Known rows, with every way that one mark hangs from another
M{F{U W}}: [-14.2  32.0  24.0 -12.5  -3.4  -4.1  -0.2  23.7  16.2 -22.1  12.9  -9.1
 -21.8   9.2  -6.5 -30.1  -9.4  31.1  26.3  -9.5 -24.8 -32.9 -12.5  -0.2
  26.7]
N{U}: [-21.6   9.0  27.5 -16.0   7.4   9.6  12.1  37.0   0.7 -20.7  24.9   3.3
  -9.3  -5.2 -10.2  -5.1   3.6  28.5  12.5 -20.1 -32.3  -8.6  -1.9   6.6
  38.1]
M{F{K{S} U{N} W}}: [-22.4  21.4  17.5  -9.4 -13.5 -18.1  -5.2  -1.3 -20.0 -28.0  -3.1  -3.7
  -9.1   6.8  13.6 -17.4  -4.8  31.9  10.6 -24.1 -16.9 -37.3 -25.2  12.8
  38.1]
W{N{U{F{K}}}}: [ -9.5   0.0   9.3 -22.6  16.1  14.8   4.4  -2.1 -12.8  -2.9  -0.8   4.4
  -3.9  -2.0   3.4  -2.9   6.6  18.7  -3.9 -37.8 -37.4  -9.9   5.8   7.9
  49.5]
U{F}: [ -0.4   8.2  29.5  -0.5  19.9   0.9   8.4   6.0  20.0 -21.2  17.6   0.6
 -27.2  -0.2   1.9  -6.7 -13.0  23.7  25.5 -11.4 -15.7 -15.3  -7.0   4.1
  36.3]
F{K U{N} W}: [  4.7  30.7  13.5 -32.3 -11.0   5.1  -0.1   0.6 -15.6 -16.9  16.6  -9.9
  -0.9   6.4  -0.2 -34.0   4.4   6.2   5.2 -34.9 -26.5  -8.2 -12.1  12.2
  22.8]
F{K{S} W{N{U}}}: [-17.7   7.0   8.5 -34.4   4.6   5.0  11.3  14.7 -18.7 -19.3  -7.7 -15.6
  -5.1 -11.1 -11.2  -4.8   9.9  48.3  -2.8 -30.5 -38.1 -20.8 -10.8  13.0
  45.2]
P{B N}: [  5.2  24.3  25.6  -4.6   7.9 -13.8  14.2  16.7   3.6 -19.0   2.0   6.5
 -15.4  -8.0 -19.4 -12.5   6.9   9.6  30.9  -6.9 -46.2   8.5  -5.3   6.9
  44.5]
K{S}: [-21.1   9.0  35.4  -4.2   4.9 -10.6  11.3  31.2   8.4 -33.7  10.7  -8.2
 -24.3 -11.7  -1.6   0.4  -5.6  53.2  23.3  -7.5 -17.5 -16.4 -15.0   7.9
  44.0]
L{U W}: [  0.5   0.9  27.7 -27.8   4.2 -13.1   2.7  32.1  13.4 -36.1  34.4  -5.2
  -7.5  15.3  -5.8   8.0 -11.3   6.3  -5.6 -26.0 -15.8 -16.6   2.7  -6.9
  32.6]
L{H W{N{U}} X}: [  1.8   6.9  10.5 -44.5  24.8 -23.9  31.1  26.3   5.4 -12.1 -12.1  -8.8
  -6.0  -4.9 -10.1  27.4  13.6  30.0 -23.4 -19.1 -36.1 -28.7  12.7  -7.2
  59.9]
X{L{H U{F{K W}}}}: [  6.1   8.2  19.7 -52.5  -5.9  -0.5  23.7  -5.8  21.7  -6.1  23.8 -20.5
  -9.8  10.3   5.6   6.8  12.5 -12.4  -8.7 -41.4 -19.7 -24.7   5.4  12.3
  56.0]
M{F{U}}: [-24.0  24.8  28.2  -1.7  -6.3  -7.1  -1.8  29.6  10.0 -20.2  12.8   1.1
 -19.3   9.5   0.4 -21.0  -2.9  29.6  25.9 -14.3 -20.8 -23.1  -7.6  -3.5
  38.4]
L{H U{F{K}}}: [  0.7  -4.8  28.7 -27.7   1.6 -15.6  11.7  -3.1  18.3 -19.8  25.3  -9.0
   1.3  -4.4   5.3   8.0  15.8 -11.9  -1.2 -36.8 -10.9  -9.6   8.4   5.1
  61.8]
P{B N{U{F{K W}}}}: [ 10.0  13.9   7.6 -30.2  10.2  -0.1  11.7 -17.7  -5.4 -19.2  -3.4   3.8
  -3.0  -4.4  -8.7   1.1   4.4  -6.2  12.0 -25.6 -45.8 -10.6 -14.3  23.9
  39.9]
M{F{K}}: [-17.8  19.4  27.8  -9.4 -11.5 -20.6  -5.1  21.9   0.7 -23.9  24.3 -12.1
  -6.1   6.8  -3.1 -29.0  -4.9  24.0  38.6 -21.3 -21.3 -17.9  -6.5   7.5
  40.5]
P{B N{U{F{W}}}}: [  6.4  13.8  13.6 -12.8  27.8   4.3  19.4  -9.3   5.4 -16.0  -9.3  12.6
 -19.1  -5.5 -10.6   6.5  -4.1   3.3  11.5 -12.2 -45.4 -14.7 -12.6  13.8
  39.6]
U{N}: [ -7.2  18.9  28.7   7.2  14.7  -4.6   8.1  14.7  -7.5 -13.4  17.6   7.5
 -14.6   4.2  -2.1 -22.6  -6.3  14.5  12.0 -15.2 -27.4  -2.6  -3.6   2.9
  37.3]
M{F{W{N}}}: [-10.7  29.3  16.1   2.7  16.2  -8.7   3.9  18.1   4.2  -6.5  -3.0 -12.9
 -24.1   9.0 -16.2 -39.2 -14.6  36.3  16.7  -7.7 -37.7 -26.5  -3.3  -4.5
  40.1]
W{N{U}}: [-20.2  10.1  17.5 -14.2  16.9  15.9  12.8  31.0  -7.8  -2.2   2.4   5.9
  -8.9  -7.4 -12.6  -9.3   9.4  30.3  -3.0 -21.8 -47.0  -4.2   6.5  -2.1
  46.9]
X{L{H U{F{K}}}}: [ -4.0  -0.5  24.9 -43.3 -11.3  -5.4  22.6  -0.3  17.8  -3.5  25.0  -9.0
  -6.6   9.7  13.2  16.5  20.2 -12.5  -8.4 -42.8 -19.9 -14.8  11.0   9.0
  63.8]
P{B}: [  3.5  19.5  30.4  -8.8   9.5 -13.8  13.3  25.3  -2.5 -29.5  17.1  -1.5
 -16.4   1.9 -13.9 -17.7   1.6  24.6  39.6   3.5 -28.3   4.8   2.7   3.1
  37.0]
X{L{H U{F} W{N}}}: [  8.9  -2.8  13.2 -41.3  19.6  -5.7  23.4  -2.2  19.0   0.3   3.6   1.1
 -17.3  19.6   6.2  32.4   5.4  -2.7 -32.7 -31.6 -32.7 -33.0  19.6  -6.7
  63.9]
N{U{F{K{S}}}}: [-24.1 -11.5  23.2 -19.8   4.6   1.3   8.1   4.0  -2.9 -34.4   6.5   1.8
 -11.8 -12.0  14.2  24.1   0.5  37.8  11.1 -30.9 -16.2 -24.4 -17.3  20.1
  48.4]
L{H}: [ -6.4  18.3  33.9 -15.9  11.9 -16.1  18.7  21.8  24.2 -16.9  23.5 -10.6
 -10.6 -12.5 -18.6 -13.0  12.2  24.2  27.1  -8.7 -27.7  -8.8   0.7   5.3
  52.1]
J{K}: [-22.4  14.4  34.2 -14.4  -4.6  -5.2   5.6  24.7   8.8 -19.1  30.0 -22.3
 -22.4  -2.6 -17.4 -11.9   3.0  22.6  28.4 -27.8 -20.3  18.2 -12.2   6.9
  30.6]
M{F}: [-23.0  18.9  33.9   8.4   4.5 -15.0   1.3  31.1  14.1 -21.6  18.6  -3.4
 -21.0   6.6  -3.9 -23.3 -11.1  31.7  33.0  -7.4 -23.3 -22.8  -6.6   0.2
  41.4]

Rows
[ 16.6  18.4   7.4 -25.7  16.7   4.0   4.3 -13.7   0.9  -7.2   0.0 -19.9
 -16.1   3.6  -4.9 -27.2  -7.8  20.2  10.1 -26.8 -30.1 -16.6  -3.3   9.3
  37.2] => U{F{K W{N}}}
[  3.6  33.1  11.4 -27.8  10.6  14.1   8.5  17.5   3.3  -3.2  -2.5 -14.0
 -19.9   0.7 -17.9 -33.3   5.7  31.6   1.6 -17.6 -40.5 -13.6  -0.5  -5.2
  30.5] => F{U W{N}}
[-32.6   9.5   9.7 -16.4  -0.1  -7.7   3.0  15.4 -19.6 -18.9 -11.1 -11.9
  -7.5  -1.7  -4.4  -7.8   0.4  50.7   3.0 -26.9 -36.5 -37.7 -11.4  11.4
  51.4] => M{F{K{S} W{N{U}}}}
[-16.3  12.3  23.8 -17.7 -14.0  -5.1   1.4   7.4 -25.8 -28.0   3.5   3.5
  -3.0  -7.1  14.1  -0.3  11.3  28.8   6.6 -30.4 -18.4 -11.1 -15.4  11.8
  43.1] => F{K{S} U{N}}
[ -4.0  22.1   9.6 -40.0  -7.2   3.6   3.5  10.4 -12.0 -20.2  -9.6 -21.4
 -11.6  -9.6  -7.9 -16.9  11.7  47.0   2.4 -28.7 -31.1 -19.7 -11.6   7.1
  39.5] => F{K{S} U W{N}}
[ -2.6   5.5  24.2 -43.2  -6.6  -0.4  13.3  36.5  14.8 -20.8  33.2  -5.5
 -14.1  25.9   2.0  16.0  -6.5   2.9 -11.1 -30.3 -24.2 -20.7   5.8  -2.3
  35.1] => X{L{U W}}
[-14.4  -2.9  18.2 -30.5   7.2   3.2   8.9  -2.7  -0.8 -35.7   6.8 -11.5
 -14.2  -8.4   7.5  13.1  -7.5  37.4   8.4 -28.0 -16.3 -34.4 -23.4  23.1
  39.0] => N{U{F{K{S} W}}}
[ 15.3  15.6  25.7 -39.4  12.2 -42.3  25.2  25.9  27.7 -32.3   8.7 -20.7
 -15.3   0.4  -9.3  18.3   0.0  30.4   9.1  -7.4 -11.4 -29.4   2.1  -2.4
  47.4] => L{H W X}
[  6.8  31.8   6.5 -45.2  -6.5  12.3   1.3   7.9  -8.4  -6.0   1.6 -23.7
  -5.1   1.1 -15.4 -37.0  12.4  23.2   3.3 -32.2 -39.6  -9.3  -0.7   3.6
  32.3] => F{K U W{N}}
[ 12.8   5.4  17.5 -39.4  14.0 -35.0  26.8  27.7  13.2 -16.8  -7.9 -18.7
  -8.7   1.4  -6.6  23.5  13.4  12.8 -34.7 -24.5 -19.0 -22.5  22.1 -19.8
  64.4] => L{H U W{N} X}
[  9.2  -2.0   8.6 -36.3  36.1 -21.7  30.5   2.2  13.3 -13.4 -22.4  -2.4
 -15.0  -2.3   3.5  40.6   1.0  26.3 -25.8 -18.9 -27.0 -38.5  12.6  -6.4
  61.8] => L{H W{N{U{F}}} X}
[-26.2  19.1  12.3  -3.5  18.2   4.8   6.4  22.9  -4.8  -2.8  -2.1  -2.2
 -16.5   5.1 -16.6 -24.5  -7.0  34.9   1.6 -16.1 -43.8 -31.0  -1.0  -1.2
  44.2] => M{F{W{N{U}}}}
[ 13.7   8.7  16.1 -24.3  26.0 -18.2  35.0   0.1  22.6  -2.6 -25.3 -22.1
 -23.6  -6.0   3.2  11.7  11.3   8.4 -32.8 -19.5 -13.8 -25.4  15.7 -12.2
  64.9] => L{H U{F{W{N}}} X}
[  8.1  -8.6  28.0 -26.2  22.1 -22.4  10.2   0.2  30.8 -30.8  24.7  -1.3
  -9.3   5.6   0.7  26.2  -5.5  -5.5 -10.3 -22.0 -10.8 -31.1   6.3  -3.6
  52.0] => L{H U{F} W}
[-23.9  24.6  26.1  13.5   1.8  -8.2  -1.6  13.6 -11.3 -12.1   4.2  16.3
 -13.5  11.7   9.5 -23.0  -3.6  16.7  10.3 -17.9 -23.4 -22.4  -5.4  -3.7
  41.2] => M{F{U{N}}}
[ -7.6   6.3  19.6 -16.6  23.2  14.4  12.2   4.1  15.2 -19.2  14.6  -1.5
 -21.8  -1.4  -2.5  -2.3 -15.8  21.5   7.6 -18.6 -24.3 -28.3 -11.3  11.6
  30.0] => N{U{F{W}}}
[  0.4   3.1  22.4 -35.2   3.3 -15.8  23.4  12.1   2.4  -7.7  26.2   8.8
  -3.5  22.8   7.8  22.7   7.2 -16.5 -31.9 -32.3 -30.2 -23.4  12.0   0.5
  54.2] => X{L{H U{N} W}}
[ -5.5  29.4  10.7 -16.8   1.0 -11.9  -3.1  10.9  -7.2  -8.2   1.7 -23.3
 -10.5  12.9 -14.4 -45.3  -6.0  28.0  20.8 -22.2 -36.9 -22.9  -3.2   3.3
  41.2] => M{F{K W{N}}}
[  4.0   9.5  10.8 -19.7  16.0  -3.7   6.5 -12.8  -2.3 -21.0 -12.2 -19.6
 -23.5  -6.6   2.8  -4.6  -9.9  43.2   9.2 -22.2 -23.3 -28.1 -13.4  12.5
  44.6] => U{F{K{S} W{N}}}
[  9.1   7.7  25.0 -10.5  22.6 -22.6  33.4  -9.4  13.5 -10.8 -10.0  -8.3
 -20.8   0.8  15.4  13.7   1.2 -11.1 -35.1 -21.7  -2.4 -24.5   8.7  -4.4
  57.0] => L{H U{F{W} N} X}
[-10.3  15.4  21.4 -10.8  12.0  -2.6  17.6  23.5  -8.2 -16.6   2.3  17.6
  -7.8 -11.5 -17.1   2.4  14.5   7.5  17.1 -13.7 -53.2   4.2  -6.3   9.3
  47.2] => P{B N{U}}
[ 10.4  -5.8  16.9 -60.9  -5.9 -14.4  15.9  -4.5  19.6 -19.3  31.6  -9.7
  -4.0  19.1  14.8  32.5   4.6 -15.2 -14.8 -44.6 -19.0 -31.6   9.6   9.3
  54.8] => X{L{H U{F{K}} W}}
[ 18.2  -2.2  16.8 -31.9  27.6 -31.1  27.1   3.0  19.8 -15.1 -17.7 -10.7
 -18.0   4.4   8.2  37.7   2.9   5.8 -37.7 -23.3 -11.7 -31.6  17.1 -17.8
  66.8] => L{H U{F} W{N} X}
[-21.4 -10.0  12.8 -18.6  12.5   7.0   8.3  -2.3 -17.4 -16.5 -13.0   3.5
 -12.7 -14.1  11.2  20.6   4.6  42.0  -5.1 -33.2 -30.2 -24.0  -6.7  12.2
  58.9] => W{N{U{F{K{S}}}}}
[-14.7   9.7  31.5 -33.8  -9.1  -2.6  30.2  34.4  19.7  -2.9  28.1  -6.4
 -12.2   6.3  -3.7   8.9  24.6   0.4  -8.4 -27.6 -30.8 -11.1  13.9  -0.9
  62.2] => X{L{H U}}
[-14.1   0.8  13.4  -4.6  30.2  17.5  12.3   5.9  -2.0  -1.5  -4.2  12.2
 -17.4  -2.9   2.1   2.6  -1.2  27.4  -7.9 -23.4 -36.2 -16.0   5.4   0.2
  50.1] => W{N{U{F}}}
[-20.3  23.6   8.9 -21.8 -10.4 -10.3  -4.4  11.3  -9.9 -20.5 -17.5 -17.8
 -14.9   0.9  -1.3 -18.9   3.8  51.0  10.3 -24.1 -30.7 -37.1 -15.9   3.1
  46.1] => M{F{K{S} U W{N}}}
[ -9.9  31.4  17.6 -29.2 -18.7  -7.6  -7.4  15.3   3.1 -24.1  19.3 -19.3
  -9.3  13.2  -5.5 -35.2  -1.7  23.4  29.2 -26.3 -22.1 -27.8 -13.7   7.5
  26.1] => M{F{K U W}}
[-20.8  18.6   5.7 -22.4   3.5  -1.9   0.0  15.3 -16.3  -4.6   1.5 -12.4
  -1.2   9.1 -11.1 -30.4   1.3  24.9   4.5 -32.3 -44.3 -26.3  -3.1   6.3
  43.7] => M{F{K W{N{U}}}}
[ -7.7  21.2  20.9 -42.7 -16.2  -2.7   2.0  15.7   0.1 -36.9  11.7 -23.2
 -11.2  -8.0  -1.1  -9.8   4.4  44.0  19.7 -27.4 -18.2 -21.1 -22.6  15.8
  30.4] => F{K{S} U W}
[ -5.5  15.8  23.8 -30.6  -7.8 -12.0   5.2  16.5   0.8 -39.2  18.0 -29.1
 -13.7  -8.5  -6.8 -14.4  -4.9  44.0  26.4 -20.4 -19.3 -20.8 -20.2  18.3
  33.9] => F{K{S} W}
[  2.5  10.2  13.7 -25.3  13.6  22.0  23.1   5.5   8.8  10.8  -2.5  -7.3
 -30.0  19.9   9.7  -0.4  -4.1   3.1 -26.0 -31.9 -30.8 -21.1   8.1  -5.0
  45.9] => X{L{U{F{W{N}}}}}
[ 14.9  -5.4  25.4 -26.8  13.1 -21.9  17.4  17.0  22.9 -35.4   3.9  -9.9
 -25.3  17.3  18.1  36.0 -20.9   8.3 -20.8 -22.0   7.7 -31.4   0.9 -11.6
  38.6] => L{U{F} W X}
[ -7.2  19.0   6.2 -40.1   4.7  11.4   7.5  15.1 -15.6  -5.7   8.3 -17.1
   2.5  -2.4 -16.0 -25.5   9.0  22.6  -1.8 -33.9 -43.4  -8.5   2.0   9.5
  38.3] => F{K W{N{U}}}
[  1.1  -0.4  34.4 -16.3  13.7 -25.0  34.0  13.3  28.4 -18.0  -3.2 -11.6
 -20.2  -6.2  10.9  27.3  11.7   5.0 -15.9 -20.0   2.7 -19.5  12.1  -8.9
  66.1] => L{H U{F} X}
